Every row comes from one small tree of marks. Brackets hold a mark, then the marks that hang from it, in the order of their numbers. Every link used is in the known rows. Which tree was each row made from?
In the rows, zero is written as 128.
Known rows
[j41 [j713 j805 j828]]: [116 110 118 150 127 143 120 112 120 129 133 134 120 128 122 128 104 125
 111 137 103 154 149 118 111 129  85 109 127 138 132 140 137 138 123 136
 165 130  79 145 125]
[j130 [j135 j858] j247]: [118 126 127 141 134 141 129 131 147 120 131 130 137 109 138 135 136 126
 132 117 115 144 122 154 150 119 112  84 131 106 139 124 100 121 122 134
 118 164 150 117 135]
[j858 [j135 [j130 j863]]]: [111 120 111 133 131 151 133 137 121 131 135 137 124 122 129 128 129 127
 129 121 131 146 117 174 138 117 138 105 124 120 126 135 145 126 131 121
 124 122 136 106 131]
[j828 [j130 j247] j713]: [116 122 120 136 129 124 116 122 140 127 121 125 120 135 122 121 117 128
 127 122 128 115 133 111 123 115 157  91 124 132 124 123 119 112 124 126
 134 141 137 133 137]
[j41 [j713 j805 [j828 [j130 j584 j625 j863]]]]: [ 90 116 120 177 131 148  96 103 101 129 139 129  97 103 121 130 107 123
 117 133  93 144 119 159 138 118  97  56 124 128 135 142 175 121 120 119
 166 204 126 117 113]
[j828 j713]: [124 121 127 133 126 128 124 120 122 133 125 127 118 136 122 124 124 129
 125 127 130 108 142 109 117 122 144 127 127 132 123 130 125 122 128 127
 138 125 112 134 127]
[j805 [j713 j41 [j828 [j130 j135 j863]]]]: [118 110 113 157 132 132 125 128 139 132 134 129 110 115 137 120 125 120
 109 129  94 113 135 164 138 113  92  82 121 127 130 150 157 123 124 134
 154 179 103 125 119]
[j247 [j130 j135 j584]]: [117 138 117 153 129 129 119 116 150 121 140 128 121 115 127 130 137 120
 147 118 125 103 133 157 166 131 134 108 133 117 138 132 168 124 129 122
 117 148 138 116 117]
[j713 j41 j805]: [121 114 116 136 129 139 134 131 139 130 128 125 125 136 128 122 125 128
 115 127 113 148 142 149 122 126  80 116 120 138 137 140 149 140 122 137
 161 126  93 133 120]
[j625 [j130 [j135 j858] j247 j861 [j863 j886]] j522]: [100 113 161 170 130 140 128 129 139 126 139 149 143  92 157 137 128 124
 146 111 107 132  88 188 177 126 102  70 129 102 138 127 167 115 137 127
 122 136 184 123 131]
[j713 j41 j828]: [130 115 115 139 128 141 131 126 132 131 129 128 124 140 133 122 122 125
 111 135 119 141 144 146 127 126  76 118 119 140 134 143 139 135 120 137
 155 134  95 135 123]
[j858 j135]: [127 124 108 135 128 139 135 129 133 127 129 134 129 131 125 125 128 129
 123 126 125 146 138 141 117 118 121 128 125 134 127 128 150 130 127 125
 129 102 111 130 131]
[j571 [j584 [j130 j135 j828 [j861 j556]]]]: [105 139 107 129 130 158 121 123 164 120 135 138 109 111 137 135 121 127
 149 135  83 113  77 196 171 123 136  66 130 119 128 140 177 132 121 120
 129 187 158  99 117]
[j886 j863]: [126 125 129 131 126 140 132 105 127 126 127 129 117 125 132 128 128 134
 125 131 127 103 133 127 125 124 135 126 127 120 132 135 132 126 123 125
 128 146 128 123 126]
[j828 [j130 j861]]: [115 128 117 136 127 129 123 129 118 132 128 131 122 124 127 128 129 137
 128 127 122 124 106 134 135 129 151 105 125 135 124 126 138 122 129 120
 133 148 148 118 124]
[j861 j130 j556]: [127 115 125 112 122 118 122 126 161 123 124 123 118 140 135 123 123 112
 141 131 135 108  97 127 128 132 132 142 126 143 125 135 155 126 118 139
 114 122  87 127 130]
[j571 [j584 [j130 j828 j861 j863]]]: [ 94 137 119 143 133 160 123 113 131 130 137 140 109 101 136 137 124 132
 143 140  88 127  87 195 162 122 133  59 130 114 128 138 179 134 128 111
 142 185 189  85 108]
[j625 [j130 j247 j828 [j861 j556] [j863 j886]] j522]: [ 94 109 173 152 128 123 110 118 165 123 135 144 136 102 152 125 100 112
 156 124 100 129  68 189 178 130 121  66 127 124 136 136 223 120 130 121
 119 145 182 129 127]
[j571 [j584 [j130 j135 [j625 j522] [j863 j886]]]]: [104 137 126 146 129 155 122 127 123 121 140 139 116 101 148 138 122 127
 141 131  98  88  76 203 168 117 117  81 126 110 129 137 159 125 133 117
 137 146 178 110 118]
[j858 [j135 j130]]: [121 125 105 124 129 149 138 144 131 128 131 138 128 134 126 129 128 129
 126 119 135 151 130 154 127 120 134 117 123 129 125 131 130 126 129 124
 127 101 123 113 140]
[j130 j247 j625 j861]: [101 121 141 142 133 142 108 118 123 124 132 131 128 105 129 133 122 131
 142 133 109 152 101 161 147 123 132  65 130 130 135 136 153 123 119 108
 137 186 180 109 111]
[j556 [j861 [j130 j135]]]: [115 121 124 127 124 112 117 129 153 123 131 131 127 121 135 129 129 129
 152 135 108  86 109 117 146 133 137 111 130 125 128 130 162 131 130 134
 124 124 101 130 127]
[j130 j135 j625]: [121 130 132 137 132 132 112 136 126 122 132 126 125 108 129 134 132 128
 135 125 112 121 110 156 149 119 128  94 130 118 133 134 129 121 124 118
 128 170 142 118 115]
[j41 [j713 j805 [j828 [j130 j247 j625 [j863 j886]]]]]: [ 87  93 124 164 130 147 103 115 104 125 136 132 116 102 131 127  86 123
 119 139  93 145  87 163 129 112  99  41 121 138 144 135 152 121 116 123
 161 177 143 138 116]
[j41 [j713 j805 [j828 j130]]]: [115 113 104 151 126 136 121 118 120 129 130 132 114 133 120 128 103 129
 104 133 106 148 141 113 112 127 101 101 123 140 129 134 129 129 124 137
 166 133  80 144 132]
[j713 j41]: [128 122 125 129 129 136 133 131 140 130 128 125 125 137 130 123 128 126
 121 129 123 133 138 141 130 126 105 126 122 135 132 135 139 131 124 133
 142 125 115 132 123]
[j130 j861]: [116 126 133 135 128 136 124 122 118 132 131 132 127 119 129 130 130 134
 133 132 120 129 116 138 137 131 132 112 129 132 128 132 150 130 128 120
 134 145 147 118 117]
[j522 [j625 [j130 j828 [j863 j886]]]]: [128 109 165 139 128 122 113 133 131 128 130 140 127 105 145 129 110 120
 141 118 116 119  71 163 150 114 122  93 123 130 145 131 187 113 129 118
 129 141 177 127 118]
[j130 [j584 j571] [j863 j886]]: [102 125 128 141 126 124 123 122 112 129 144 129 121 105 138 129 117 125
 142 135 135 121  92 187 145 120 116 101 127 117 135 117 157 125 123 120
 134 167 168 126 125]
[j584 j130 j571]: [114 139  98 106 124 127 133 139 149 127 136 131 125 133 129 140 117 135
 135 135 138 140 113 169 126 130 117 121 122 128 125 112 104 133 124 126
 151 160 104 121 140]
[j135 [j130 j247 j828 j861] j858]: [ 94 123 137 137 136 158 125 135 139 127 134 141 137  96 138 140 128 129
 139 118 112 159  94 182 164 126 130  46 131 111 139 132 114 123 121 118
 127 192 198  84 135]
[j625 [j130 j828]]: [128 126 144 141 131 120 125 138 154 127 128 137 131 121 130 131 123 124
 135 120 117 134 123 141 146 125 120 104 129 122 131 127 162 124 132 124
 131 128 135 127 135]
[j713 j41 j805 [j828 [j130 j135 j247 j625 j863]]]: [ 96 104 111 168 137 149 106 130 141 122 133 124 116 105 134 125 114 125
 117 130  81 156 113 203 157 108  67  27 116 126 145 150 160 126 112 128
 169 208 122 118 110]
[j625 [j130 j135]]: [137 127 134 142 130 120 130 142 150 125 130 136 130 126 132 132 134 127
 138 115 123 126 129 137 151 126 123 118 129 114 128 127 148 120 135 130
 123 118 118 134 133]
[j130 j863]: [117 125 136 135 130 132 123 122 120 131 130 127 122 116 132 127 129 125
 132 131 124 127 117 148 137 125 126 114 128 120 129 132 145 127 130 124
 126 151 141 119 118]

Write each row's tree
[ 91 117 127 152 126 123 114 109 132 130 145 130 114 101 131 126 107 117
 149 133 132  91 103 189 154 119 142  80 130 129 138 119 182 122 124 111
 140 173 159 121 115]
[j247 [j130 [j584 j571] [j828 j713] [j863 j886]]]
[116 109 106 140 127 133 129 131 135 135 122 122 110 149 120 115 121 131
 106 123 118 118 147 126 111 116 113 110 115 147 129 134 137 125 123 136
 168 124  76 137 126]
[j828 j130 [j713 j41 j805]]
[110 123 143 139 132 120 113 131 164 121 133 127 124  94 135 129 127 112
 146 127 101  96  93 170 167 117 120  81 131 110 130 137 180 124 122 131
 115 175 141 112 117]
[j861 [j130 j135 j828 j863]]
[ 99 137 136 170 133 136 104 117 146 121 130 132 117 103 134 133 136 122
 131 109 112 101 128 153 163 114 131  52 126 106 130 131 123  99 125 120
 134 187 168 108 141]
[j828 [j130 [j135 j858] j247 j584 [j625 j522]] j713]
[ 90 121 136 148 128 118 103  99 154 123 134 130 118 108 135 127 122 121
 163 140 107 112 101 143 161 131 130  71 130 114 133 131 209 126 124 126
 121 164 155 112 122]
[j556 [j861 [j130 j247 j584 j863]]]
[ 94 148 140 154 129 127 106 118 138 122 147 136 123  92 136 140 130 129
 147 128 110 127 111 192 175 129 118  74 130 114 124 135 169 122 127 105
 152 201 170 106 121]
[j130 j135 [j584 j571] [j625 j522] j861]
[103 111 139 171 135 133 115 116 180 127 128 133 116 125 124 119 114 117
 132 115  98 144 153 161 150 113  81  52 122 123 143 139 209 123 117 131
 166 155 127 129 131]
[j625 [j130 j247 j584 [j828 [j713 j41 j805]]]]
[105 118 129 159 132 143 115 114 152 131 129 125 110 122 119 117 120 121
 119 123  97 116 152 157 137 113  87  74 123 131 139 143 191 131 117 131
 168 168 114 124 122]
[j130 j584 [j828 [j713 j41 j805]]]
[ 95 116  93 159 133 136 110 123 146 122 137 126 112 118 129 127 109 128
 118 136 108 179 127 200 139 115  56  40 114 139 142 138 152 129 104 123
 189 211 121 118 127]
[j713 j41 j805 [j828 [j130 j247 [j584 j571] j625]]]
[ 96 132 149 155 136 133 105 108 154 121 136 130 124  89 130 128 120 116
 146 129 100 137 111 180 170 116 118  46 132 102 139 134 193 122 119 117
 120 207 203 105 124]
[j130 j247 j584 j828 j863]
[116 131 139 160 129 130 120 120 130 132 135 139 119 119 130 131 134 130
 144 119 124 133 123 146 156 132 124 103 130 121 128 129 194 120 131 117
 132 142 155 116 125]
[j625 [j130 j584 j861]]
[ 97 136 115 151 132 121  99 122 148 120 136 125 110 106 121 130 119 128
 142 124 119 115 118 169 153 105 149  43 125 115 126 122 131 104 114 110
 149 219 164 115 133]
[j828 [j130 j135 j247 [j584 j571] j625] j713]
[ 75 134 132 165 135 136  96 111 139 122 154 132 114  69 131 141 125 121
 164 132 102 128  87 239 196 124 135  32 135 113 139 135 202 124 122  90
 143 252 189  83  92]
[j247 [j130 j135 [j584 j571] j625 j828 j861 j863]]
[105 112 117 148 128 129 120 123 114 136 125 125 109 128 121 120 121 131
 118 123 116 113 128 134 120 117 132  99 122 132 125 131 142 121 130 128
 154 147 101 125 122]
[j828 [j130 j863] [j713 j805]]
[102 117 117 152 132 141 103 120 118 125 130 133 124 109 130 131 114 134
 127 135 107 151  99 160 145 123 120  48 123 140 133 137 139 119 116 111
 150 195 163 112 118]
[j713 [j828 [j130 j247 j625 j861]]]
[120 114 132 115 125 124 110 127 148 122 125 121 113 129 134 127 123 114
 143 133 132 109  83 143 133 128 132 122 125 145 128 139 156 122 113 127
 119 148  96 118 120]
[j861 [j130 j625] j556]
[123 107 109 146 129 146 132 125 133 131 129 128 123 138 130 121 119 128
 105 133 106 156 150 154 119 127  54 110 118 144 139 146 144 143 119 141
 173 133  73 136 120]
[j713 j41 j805 j828]
[ 86 130 149 153 130 124 105 113 131 120 145 132 128  90 143 133 108 118
 150 133 122 131  88 202 164 120 108  64 126 115 135 126 172 119 123 111
 140 184 198 119 128]
[j130 j247 [j584 j571] [j625 j522] [j863 j886]]
[ 96 120 132 147 131 134 114 117 127 129 131 129 124 107 132 127 123 131
 139 129 110 141  96 160 151 123 145  62 127 122 128 129 158 117 127 116
 129 183 183 110 117]
[j828 [j130 j247 j861 j863]]
[ 75 121 128 155 131 133 102 119 110 126 145 131 117  84 137 133 111 131
 152 137 119 138  56 215 164 114 135  30 124 125 139 118 174 112 115 100
 142 227 223 106 115]
[j828 [j130 j247 [j584 j571] j625 j861 [j863 j886]]]
[ 91 116 137 127 130 148 114 123 137 128 134 132 121 114 139 130 117 121
 152 129 120 150  77 184 165 130 153  70 128 120 129 145 159 121 122 118
 116 185 173  96 120]
[j135 [j130 j247 [j861 j556] j863]]
[ 82 107 121 145 129 169 109 126 102 129 143 137 108  99 138 126 119 122
 149 125 122 127  53 227 161 113 143  66 123 132 138 140 210 117 119 103
 118 176 183  95 113]
[j858 [j135 [j130 j584 j625 [j861 j556] [j863 j886]]]]
[ 89 116 117 153 129 163 125 127 101 133 144 141 120 101 136 128 124 130
 141 122 124 124  81 206 156 116 134  78 125 121 135 133 198 121 127 110
 122 142 189 102 123]
[j858 [j135 [j130 j584 j861 [j863 j886]]]]
[ 77 123 123 136 131 159 110 122 103 132 146 133 104  96 144 143 135 126
 149 129 135 162  65 231 168 127 134  61 127 115 132 135 131 117 117 105
 137 243 171  66 119]
[j135 [j130 [j584 j571] j625 [j861 j556] j863] j858]
[100 130 112 144 127 118 114 115 120 134 135 126 102 121 123 125 123 128
 132 130 136 112 125 156 136 115 148  91 123 119 119 118 142 111 126 116
 150 184 139 115 131]
[j828 [j130 [j584 j571] j863] j713]
[ 98 122 147 133 125 109 100 115 157 119 129 135 133 117 138 132 116 123
 156 137 107 114 109 122 150 138 131  89 128 134 128 138 174 128 129 123
 135 126 133 122 130]
[j556 [j861 [j130 j247 [j625 j522]]]]
[109 106 122 151 124 137 120 120  96 132 135 133 114 116 133 125  96 123
 116 138 114 113  98 134 126 119 124  98 123 134 131 125 136 119 127 130
 139 137 136 147 125]
[j41 [j713 [j828 [j130 [j863 j886]]]]]
[ 96 116 137 139 128 120  99 123 128 125 134 128 117  99 136 133 129 126
 158 140  98  89  85 156 162 127 139  82 130 121 131 137 179 125 128 118
 126 171 123 109 107]
[j556 [j861 [j130 j135 j625 j863]]]
[142 124 148 137 131 120 114 133 168 117 127 137 133 121 139 132 122 124
 145 110 114 148 114 138 154 117 125  89 126 117 138 135 159 108 125 124
 127 141 156 131 128]
[j522 [j625 [j130 j135 j247]]]
[101 136 107 142 130 163 131 112 114 132 136 138 106 115 136 137 130 136
 139 140 104 129  96 181 150 127 131  87 129 118 123 135 165 133 131 114
 144 161 168  90 109]
[j571 [j584 [j130 j861 j863]]]
[103 124 150 142 136 131 112 117 152 122 131 129 132  96 131 128 115 118
 142 131 101 144 107 168 157 117 123  60 131 111 137 133 162 126 122 120
 124 188 180 112 123]
[j130 j247 j828 j863]
[ 90 131 123 143 131 148 114 126 156 124 139 133 128  98 133 139 123 132
 153 128  96 131  90 199 173 122 121  52 129 106 134 130 167 125 124 120
 129 210 167 104 116]
[j584 [j130 j135 j247 j861 j863]]
[ 88 142 138 149 129 146 105 127 138 127 141 138 123  94 137 144 127 131
 147 125  94 108  86 204 178 128 118  73 127 111 126 140 170 124 134 110
 142 203 157  97 111]
[j584 [j130 j135 [j625 j522] j861 j863]]
[ 86 104 119 168 130 147 108 102 119 130 136 135 114 108 126 128  99 128
 120 139  86 170 117 151 137 124 103  44 125 130 132 140 165 128 122 124
 167 185 136 126 114]
[j41 [j713 j805 [j828 [j130 j247 j861 j863]]]]
[ 88 117 113 175 130 147 105  97 133 125 138 136 111 111 121 128 100 128
 122 133  90 162 130 139 141 125  97  42 127 130 135 137 179 124 116 125
 165 186 144 129 126]
[j41 [j713 j805 [j828 [j130 j247 j584 j861]]]]
[100 127 133 153 128 124 113 120 151 127 145 135 110 108 140 134 128 122
 160 126 117 143  91 205 179 128 123  83 129 108 125 131 203 118 126 115
 133 200 142 111 118]
[j625 [j130 j135 [j584 j571] [j861 j556] j863]]
[ 96 110 124 153 128 139 116 108 135 132 133 134 119 115 120 125 115 127
 136 126 108 117 133 149 137 129 136  83 131 147 135 138 178 135 127 116
 159 149 114 117 102]
[j247 [j130 [j828 [j713 j805]] j861]]
[ 92 110 143 180 135 142 112 110 168 130 132 137 115 116 123 121 116 123
 138 118  90 149 141 173 157 116  86  35 124 126 141 143 231 124 118 122
 172 176 147 120 120]
[j625 [j130 j247 j584 [j828 [j713 j41 j805]] j861]]
[123 120 136 141 127 128 119 133 153 126 131 136 121 127 138 130 129 126
 148 120 115 132 100 157 160 131 133 110 129 126 127 135 179 119 129 125
 120 143 118 128 122]
[j625 [j130 j135 [j861 j556]]]
[119 133 157 159 135 127 126 135 185 117 131 146 147 103 145 139 129 117
 138 106 102 146 128 164 175 124  95  70 131  97 135 129 143 118 134 133
 123 139 157 120 151]
[j625 [j130 [j135 j858] j247 j828] j522]
[ 93 121 132 143 133 159 114 150 125 124 139 135 127  77 143 144 122 128
 140 123 100  97  50 233 169 107 103  48 126 106 151 120 130 120 121 120
 126 220 171  96 118]
[j584 [j130 [j135 j858] j625 j828 [j863 j886]]]
[ 95 115 109 177 135 151 103 124 127 127 139 125 103 102 131 125 127 124
 115 126  86 130 116 210 163 110  65  42 117 122 143 151 183 123 114 124
 168 223 123 110 107]
[j713 j41 j805 [j828 [j130 j135 j584 j625 j863]]]
[ 82 118 138 150 129 137 108 117  91 131 148 132 115  85 136 134 118 131
 149 140 122 124  65 212 156 119 122  66 128 125 137 126 180 122 120 101
 147 211 199 106 105]
[j130 [j584 j571] j625 j861 [j863 j886]]
[115 140 153 164 126 125 121 115 144 130 136 144 124 121 136 132 134 125
 143 115 121 129 134 141 163 141 115 114 130 118 122 136 203 121 140 119
 136 125 154 121 134]
[j625 [j130 j584 j861] j522]
[ 89 105 139 164 134 150 113 119 142 134 135 129 114  99 126 121 119 126
 127 126  74 115 121 188 158 111  95  48 125 123 138 151 199 131 124 124
 169 199 126 114  97]
[j130 j135 [j828 [j713 j41 j805]] j861 j863]
[118 107 113 152 129 132 128 122 127 137 129 128 107 125 136 119 120 122
 105 133 106 127 137 152 119 119  95  96 119 141 128 146 155 125 123 134
 160 167  98 123 120]
[j805 [j713 j41 [j828 [j130 j863]]]]
[104 138 126 133 132 138 116 138 161 123 137 132 125  98 130 139 121 125
 143 125  94 106  94 197 170 116 119  68 128 103 136 128 158 127 126 124
 126 203 145 106 122]
[j584 [j130 j135 j828 j863]]
[ 83 115 150 143 134 119  87 119 161 116 135 131 126  80 136 133 115 120
 168 140  76 104  76 176 181 119 135  25 132 112 139 138 199 123 120 114
 123 210 166 103 110]
[j556 [j861 [j130 j135 j247 j625 j828 j863]]]
